Each row was made from one small tree. Brackets hold a mark, then the marks that hang from it, in the order of their numbers. Every link used is in the known rows. Write each row's tree.
Known rows
(K441 (K125 (K328 K813) K782)): [-26.5 -18.3  -6.0  17.3   6.0  14.4  24.7 -10.9  23.7  10.7   3.1 -24.5
  28.1  11.2 -13.2  12.4  39.1  -3.8  -3.8  14.1   6.9  -7.1  -0.7  -6.3
  -2.8]
(K125 (K328 K975) K441): [-10.6  20.2 -20.1  12.8 -14.5  -8.3  -5.1  35.0  21.1 -20.4 -20.8  -9.5
 -14.6 -11.2  -1.4  -6.7  -8.7   0.3   1.8  16.8   1.2 -16.9  16.8 -11.7
  -1.7]
(K441 (K125 K782) K328): [-34.3 -10.1   1.6  -3.3  -8.7  11.0  21.1 -28.8  21.7  14.8  -5.7 -36.1
  13.2   3.8 -16.8   7.8  24.7 -25.7 -15.1  53.7  11.4 -30.9  14.0   6.5
  43.5]
(K125 K441 (K782 K328)): [  0.7  11.4 -44.2 -11.6 -27.8 -33.4  -5.4  33.4  30.6 -29.5  -8.9 -10.9
  -4.1  -5.0   2.8  16.2 -13.9 -35.0 -23.3  35.4 -13.8 -19.3  27.7 -24.1
  16.7]
(K328 K441 K975): [  4.2  10.3  11.5  15.8  -3.5  -4.5   8.0   8.6   0.3   6.3   1.9  16.5
 -18.1  -2.3   8.7 -16.8 -35.5  -4.8  -9.7  -0.3  -1.3 -15.1  -8.6  13.6
   5.6]
(K782 K125 (K328 K441 K813)): [ 10.7  15.0 -23.7  10.1   4.2 -50.7   7.4  16.5  11.4  -9.2  19.8  12.7
   3.0  17.1 -10.1  19.0 -11.5  -7.8  20.2 -37.2  -9.6  -2.6   1.3   0.6
 -30.8]
(K169 (K328 K125 K782)): [ 12.9 -43.7  28.2  -8.5  13.3  -6.2 -31.0   3.7 -17.3   2.0  -5.0 -15.5
  12.2 -22.1  -3.9  31.1 -19.5 -22.3 -14.7 -10.3 -11.8   0.1   0.3  -1.1
   5.1]
(K169 (K328 K441 K782 K813 K975)): [ 34.9 -17.0  26.7   7.4  23.5  -2.3 -14.1 -17.8 -12.7  23.3  24.7  28.7
  -5.5   5.6  16.3 -13.5 -25.1  17.7  -8.7 -42.6   1.6  33.0  -7.1  23.8
  -9.0]
(K328 K813): [  5.4  -4.1   1.2  16.3   7.1   2.9  -2.8 -12.6   0.5  -9.9   8.3   4.2
   9.6  -4.7  -8.3  18.3  -7.7  -6.3 -20.6  -0.7  14.5 -33.2  -4.7 -13.0
  -3.8]
(K782 K125 (K328 K169 K975)): [ -2.6   3.9 -18.1 -11.6 -34.1 -30.1 -13.9   9.9  -9.0   4.9  11.7  -0.9
  -5.8   7.7  10.8   2.6  -9.9 -13.2  25.5 -27.2 -11.1  -2.2  19.1  15.7
   4.1]
(K441 (K125 K328 K782)): [-36.7 -20.6  -7.8   9.1  -9.3   6.0  25.9   7.5  26.5   6.9 -11.4 -40.1
  14.3   2.5  -9.0  19.7  26.0 -26.6  -7.7  33.5  -3.8 -22.9  11.1  -0.5
  14.9]
(K441 (K125 (K782 (K328 K169)))): [-13.8 -14.2  -8.1 -20.1 -27.1 -11.1  10.3  -9.1  10.2  11.0  -0.8 -21.7
  12.3  15.9   2.8   8.0  12.1 -34.6 -12.5  17.9   2.8 -10.0  15.5   5.6
  34.7]
(K441 K125 K328): [-32.3  -0.2  14.3   5.7  -6.0  -5.0  13.4 -25.9  11.6   4.6 -11.9 -37.8
   9.0   2.1 -26.0  16.8  12.7 -27.9  -2.3  37.2  22.7 -48.6  13.8   1.1
  38.7]
(K441 (K125 (K328 K813 K975) K782)): [-31.3 -20.6  -3.2  18.8   0.4  29.4  20.8 -22.1  19.0  24.1  12.6 -13.4
  25.8  17.2  -1.8 -13.7  30.6   4.7  14.2  -1.8   6.6   7.9   0.2   2.3
   0.3]
(K125 K441 K782): [ -0.8   9.6 -24.9  -2.2 -14.9  -3.9   1.8  20.9  31.9 -19.8 -15.2 -15.2
  -7.6 -17.7   4.3   8.3  -9.2 -23.0 -46.0  47.6  -4.4 -22.6  15.4 -16.7
  15.5]
(K125 K441 (K782 (K328 K975))): [ -3.1  11.2 -41.0  -7.1 -33.2 -18.9 -10.1  22.1  24.6 -15.0   1.4  -0.5
  -6.2   0.8  13.8 -10.5 -20.5 -24.5  -6.8  22.5 -11.4  -5.9  28.0 -12.2
  20.3]
(K782 (K125 (K328 K975) K441)): [-21.8  19.0 -32.4  13.9 -17.3 -24.8  -4.4  42.6  28.7 -13.0 -14.0 -24.3
 -11.7 -10.2  -3.4   4.9   0.0  -0.1  18.3   2.6 -14.7  -8.2  26.5  -5.1
 -18.8]
(K328 K441 (K782 K125)): [  5.7   0.1   2.9  15.5   7.6 -25.3   6.4   7.5  -0.5  10.3   8.6  -2.4
 -20.8   7.9   2.1  12.2 -19.4 -14.7 -14.4 -17.6 -11.6  -4.7   2.9   4.8
 -12.2]
(K328 K125 K169 K441 K782): [ 23.8  -7.8  36.1 -12.7  22.2  16.1  -1.8  -4.8 -31.6   9.1  -5.7  19.2
 -16.3   2.0   9.2  -9.8 -11.1   4.2 -17.3 -17.6  -3.4  28.2 -25.9  -4.4
  -7.3]
(K441 K125 (K328 K782)): [-25.2 -12.1  24.3   4.6   1.9   2.2   4.0 -44.6  -2.2  14.8  -3.3 -29.5
   2.5  15.8 -19.5  10.1  13.8 -30.6  -9.6  27.0  30.4 -28.5  17.4  -5.2
  40.1]
(K125 K441): [  0.5  18.0 -13.7   4.1 -12.8 -17.6  -9.5  24.4  23.0 -28.1 -23.0 -14.5
 -13.1 -20.3  -7.3  14.5 -21.5 -23.8 -36.7  33.5   6.8 -40.3  15.5 -18.7
  10.8]
(K441 (K328 K125)): [-12.2  -3.4  12.4  -4.3   8.9   6.1  -2.9  -6.8 -12.1 -14.6 -14.0 -16.6
  10.0 -17.3 -24.5  21.5   4.4 -12.7   8.2  28.2   1.5 -26.1  -6.1 -16.2
  15.9]

Which tree is each row?
[ 15.6 -10.7   3.1 -14.5  16.5 -11.6 -27.4  20.9  12.7 -24.9 -16.4 -12.5
  22.8 -28.7 -16.2  22.9 -11.0   4.2 -10.9  -5.4  -3.6   6.9   1.8 -11.4
 -17.9]
(K169 (K328 (K125 K441) K813))
[  0.8 -19.5   8.7 -21.5  -0.2  30.0   0.9  -1.6 -12.8   5.7  -7.7  -5.5
   7.5 -17.2  10.3   3.3   9.0  -4.6 -23.9  17.7 -12.8   9.4 -18.7  -3.8
   9.7]
(K328 (K125 K782) K169)
[ -0.6  11.0 -19.6   7.8 -17.9 -48.1   2.3  26.2   7.9   2.5  15.0   5.8
 -12.4  12.6   2.9   0.8 -31.2 -16.8  29.2 -32.7 -23.6  -5.7  11.9  15.2
 -11.2]
(K782 K125 (K328 K441 K975))
[ 10.0 -10.0  10.0   5.5  24.0  38.2  14.3 -13.8  -7.7  16.3  21.0  29.8
  11.9   2.2  12.3 -31.3  -5.5  19.8   4.0 -17.1 -16.6  38.7 -35.9   2.4
 -18.9]
(K328 (K125 K782) K441 K813 K975)
[  9.3  17.9   7.3   3.6   2.8   7.1  12.5  23.5  -7.1   7.2 -12.8  20.4
 -27.1   4.3  15.4 -24.7  -5.5  24.4   9.2  -9.5  -2.9  14.9 -13.5  22.7
 -11.8]
(K125 (K328 K169 K441 K975))
[ 38.2 -13.4  22.4   4.8  30.0 -15.3 -11.1  -6.1  -3.1  10.2  12.6  16.0
  -5.0   0.7   6.2  10.8 -19.6   7.6 -25.6 -27.2   3.0  17.2  -6.2  12.8
 -14.0]
(K169 (K328 K441 K782 K813))
[ 14.6  16.9  18.6  -2.0  -0.8   8.0   6.0   0.0 -13.1  13.4  -2.0  24.1
 -26.2   0.6  19.8 -29.8 -23.0  12.3 -12.4  -5.3   2.7   5.2 -15.7  24.7
   6.0]
(K328 K169 K441 K975)
[  4.6   4.3   2.6   8.5   4.2  23.0  -1.3 -10.3 -14.3   2.1   5.8  20.0
  -1.4   5.3   9.3 -16.0  17.0  33.5  13.3 -18.1  12.0  14.3 -10.9   5.7
 -16.9]
(K125 (K328 K169 K813 K975))
[ 15.4   2.9  22.2  -2.1  11.8  35.1 -14.8 -66.5 -36.6  16.5  24.7  26.7
  -9.5  18.9  12.8 -28.9  18.1  34.4   4.0 -10.9  30.5  24.7  -2.3   3.8
  15.8]
(K441 (K328 K169 K782 K813 K975))
[ 10.2  25.8 -10.6   2.1  -1.3  16.3  -8.2   8.4   5.7 -13.8 -11.2  15.0
 -10.3  -0.1   7.6 -25.1  14.2  37.4   4.9  -6.6  14.8  21.7   1.7  -6.8
 -22.4]
(K125 (K328 K169 K813 K975) K441)
[-17.8 -12.5  -3.5 -19.2 -31.1   2.6   5.5 -20.3   4.2  27.2  11.8  -9.3
  10.0  20.7  15.5 -19.1   6.5 -24.0   5.5   5.1   1.7   4.8  13.6  17.9
  36.2]
(K441 (K125 (K782 (K328 K169 K975))))
[ 14.1  -4.5  15.7 -20.2  13.3  21.5  16.8   8.5  -9.3   9.7  -9.0  11.6
  -4.2  -7.6  13.9 -12.9   0.2   8.4 -20.7  12.3 -19.5  25.3 -29.7   8.4
  -4.0]
(K328 (K125 K782) K169 K441)
[ 21.3  16.1 -10.7 -24.4   0.2 -10.9 -22.3  11.4  -4.9 -31.7 -10.3  11.5
  13.4  -1.2  -5.5   4.0   1.1   3.9   7.9 -12.7   4.6  19.5  -2.0 -30.7
 -18.7]
(K782 (K328 (K125 K441) K169 K813))
[ 21.2  13.7  -8.8  11.2   8.4 -33.6   5.1  10.4   4.4 -16.8  12.1  25.8
   3.3  16.8  -7.9  11.4 -22.3  -7.6   2.4 -19.2   2.3 -11.9  -4.2  -7.1
 -18.5]
(K782 (K328 K441 K813))
[ -6.8   3.5   2.5   2.7 -12.3  12.4  -2.7   9.4 -12.4  -0.4  -8.2   3.5
 -13.6  -5.0  11.0  -6.6   4.7  13.0   7.9   1.1   0.8  -3.2   1.5  10.7
   0.8]
(K125 (K328 K169 K975))
[  5.0  -5.7   6.2 -21.4  17.7  45.3   4.1 -36.9 -16.7   4.0   4.0   7.9
  20.5  -2.6  -2.7  -5.7  40.4  30.1  -0.3  20.9   2.3  29.4 -24.6  -7.9
   3.4]
(K441 (K328 (K125 K782) K169 K813))
[ 20.1  10.9 -15.4 -21.7 -10.9 -20.9  13.0  18.3   3.1  -1.9   0.6  17.2
 -14.6   9.0  21.6  -3.3  -9.2 -10.1 -17.1  11.1 -16.9  11.1  -3.0  10.9
   6.4]
(K125 (K782 (K328 K169 K441)))
[ 11.8  18.9 -15.3 -13.1 -12.9 -50.7   4.9  29.1   2.6  -3.3  -0.8   4.2
 -16.9   9.7   4.5  15.0 -14.1  -9.7   9.0 -21.3 -18.2   2.7   6.3  17.8
 -12.2]
(K782 K125 (K328 K169 K441))
[ -7.9  20.5 -36.6  15.5   1.2 -24.1  -1.0  33.7  31.3 -27.3 -10.4 -18.5
   3.1  -7.0 -15.1  24.7  17.1  10.8   9.0  -5.3  -3.8  -7.9  14.5 -20.8
 -40.2]
(K782 (K125 (K328 K813) K441))
[  4.6   1.6  24.9 -13.1  15.5  44.0 -10.1 -43.2 -33.3   7.5   8.2  17.9
  11.7  -1.0  -3.7 -26.9  20.7  37.5  24.4  -9.5  14.1  26.8 -21.2   3.0
   2.0]
(K441 (K328 K125 K169 K813 K975))
[-10.3   3.9 -13.1   1.6 -10.1 -15.0   3.7  29.9   4.8  -6.1 -12.9 -21.8
  -9.2  -7.4  -1.9  26.5  23.6   1.7   6.6  -2.9 -11.5 -10.1   9.7   9.0
 -17.2]
(K782 (K125 (K328 K169)))
[ 22.2  -6.3  40.9  -9.2  19.0  28.3  -5.9 -17.5 -38.6  24.1   3.5  30.4
 -20.7   6.9  22.6 -36.6 -18.5  16.1  -1.7 -28.9  -4.9  43.9 -27.5   8.9
  -3.8]
(K328 K125 K169 K441 K782 K975)
[ -1.0  25.7 -14.6  -4.3 -13.6   4.3  -7.4  26.6   9.6 -14.7 -27.1  -1.8
 -20.5  -7.2  10.2 -17.2   2.0  16.4  -3.3  14.2   4.3   6.6  11.5  -1.4
  -3.8]
(K125 (K328 K169 K975) K441)
[  1.1  -2.4  22.6   5.9  12.7   9.2   2.9  10.2 -13.2   6.8  -3.0  15.7
  -3.6  -7.5   1.8 -18.5 -31.5  -3.4   9.8 -14.9 -13.5   2.7 -24.1   5.7
  -6.6]
(K328 K125 K441 K975)
[ 17.5   9.7 -11.5 -15.9 -13.9  -7.9  11.3   7.4  -3.0  12.3  12.9  28.4
 -16.0  14.9  33.2 -29.8 -16.2   0.5  -0.6  -2.3 -15.5  26.1  -4.5  18.5
  12.9]
(K125 (K782 (K328 K169 K441 K975)))
[ 13.0  -8.1   9.2 -14.7   0.0  11.1 -19.9 -17.0 -31.3  -0.2  17.7  27.0
  20.6   9.1   4.5 -14.1  -3.8  11.8  32.6 -43.2   1.3  27.4 -14.9  -7.1
  -9.1]
(K782 (K328 K125 K169 K813 K975))
[ 21.5   6.0   8.8 -22.5   4.7 -21.9  -0.1  25.5 -18.1 -11.3 -12.9  17.1
  -1.1   2.4   1.1   5.4 -17.7  -9.5  11.5 -16.3 -13.9  14.4 -14.1  -1.2
  -8.3]
(K782 (K328 K125 K169 K441))
[ 12.2 -15.0  14.2  22.1   7.1  22.4 -15.7 -42.5 -21.2  15.0  29.4  25.0
  -1.3  11.7  10.9 -12.5 -12.4   6.3 -10.4 -26.0  20.3  -0.9  -3.3  -9.5
   2.0]
(K328 K782 K813 K975)
[-15.1 -11.5  -0.4 -11.3   5.1  22.1   7.1  -9.8  -3.2  -5.1  -4.7 -16.8
  13.3 -13.7 -12.2  14.0  15.6  -8.9  -2.1  45.7 -11.3  -9.3  -8.4 -11.9
  21.5]
(K441 (K328 (K125 K782)))
[-20.6   0.3  14.1   9.8   9.5   6.5  12.7 -44.0   8.2   6.4   3.0 -20.8
  22.6  12.6 -31.1   8.7  25.3  -6.8   2.0  22.1  35.2 -32.1   3.9  -3.0
  19.1]
(K441 K125 (K328 K813))
[-17.1  20.6 -36.6  11.2 -14.0 -38.1  -0.5  52.8  36.0 -27.6 -26.4 -31.9
  -9.6 -14.7 -13.5  30.3   5.3 -10.7   3.5  15.6 -14.0 -23.4  26.2 -14.1
 -20.4]
(K782 (K125 K328 K441))
[  7.3 -43.1  12.1  -8.9  12.6  27.7 -17.2 -10.8  -2.5  17.5  18.3   2.8
  31.8 -18.2   7.9  -4.0  -0.9  13.1   4.3 -16.8 -20.6  31.7 -14.8  11.0
  -4.7]
(K169 (K328 (K125 K782) K813 K975))
[  5.5 -10.2  28.3 -20.3  13.9  24.9 -11.3 -30.2 -38.8   0.7  -5.4   1.1
  -5.3  -1.2  -2.7   2.0  15.1   8.4  -1.2  13.9  10.4  13.4  -7.1 -11.0
  18.4]
(K441 (K328 K125 K169 K782))
[-16.9  -7.3  16.5  -0.3   2.9  19.0  -7.9 -16.6 -20.0   0.3  -3.3  -3.8
   5.8 -10.1 -14.1  -5.2  -4.7  -0.7  25.6  14.9   0.3 -11.7  -6.3  -4.2
  17.4]
(K441 (K328 K125 K975))
[ 14.3 -19.6  11.3   6.8   1.7  -2.0 -21.6 -10.8   0.6   8.0  14.2   6.3
  13.2 -14.3   3.5   5.5 -18.5   8.6  -5.8 -21.7   6.0  -6.3   3.0  19.8
   1.9]
(K169 (K328 K813 K975))
[ -4.0  -2.1   0.8  15.2   7.4   8.2  -9.4 -48.0 -17.5  18.9  35.6   7.2
  -2.4  17.1  -2.4  -9.4  13.9  17.2  23.0 -23.4  11.6  12.4   8.4   0.7
  -1.2]
(K441 (K328 (K782 K125) K813 K975))
[ -6.3   8.2   4.2  14.3   5.7  17.7  -4.1 -41.1 -10.8   1.8  18.8  11.8
   3.4   2.3  -8.9 -12.1   3.2  19.2  12.1   5.5  20.7 -13.7  -0.7  -0.2
  12.2]
(K441 (K328 K813 K975))
[-13.3  -3.6  14.6   4.7   8.0  14.0  14.5 -15.3   3.8   7.1  -8.5 -15.7
  16.3  12.3 -13.7   5.9  37.7   9.9   3.1  -6.3  24.7  -6.3  -3.0   2.6
  -9.7]
(K441 (K125 (K328 K169 K813)))
[-26.6  -1.6 -19.9  22.6 -14.1 -16.0   0.0  26.0   9.9   2.1   1.1 -18.1
  -3.8  -7.3  -3.7  13.6   1.6  -3.9  28.7 -12.9 -16.7 -16.8  14.6   6.9
 -12.8]
(K782 (K125 (K328 K975)))
[ -0.2  22.1 -23.2  14.6   6.9  -8.2  -1.2  26.0  25.0 -34.0 -16.6  -4.4
   1.9  -8.2 -15.1  14.7   9.3  11.1  -8.3  12.1  10.9 -13.9   7.7 -28.8
 -26.1]
(K125 (K328 K813) K441)
[ -9.0  13.3 -17.0  18.9   5.2 -36.4  22.3  48.0  20.4  -7.5 -10.4 -16.0
 -12.7  -2.2  -9.7  24.6   0.0  -4.4  11.1  -6.3 -22.8 -13.2   3.2   9.5
 -30.7]
(K782 (K125 (K328 K441)))
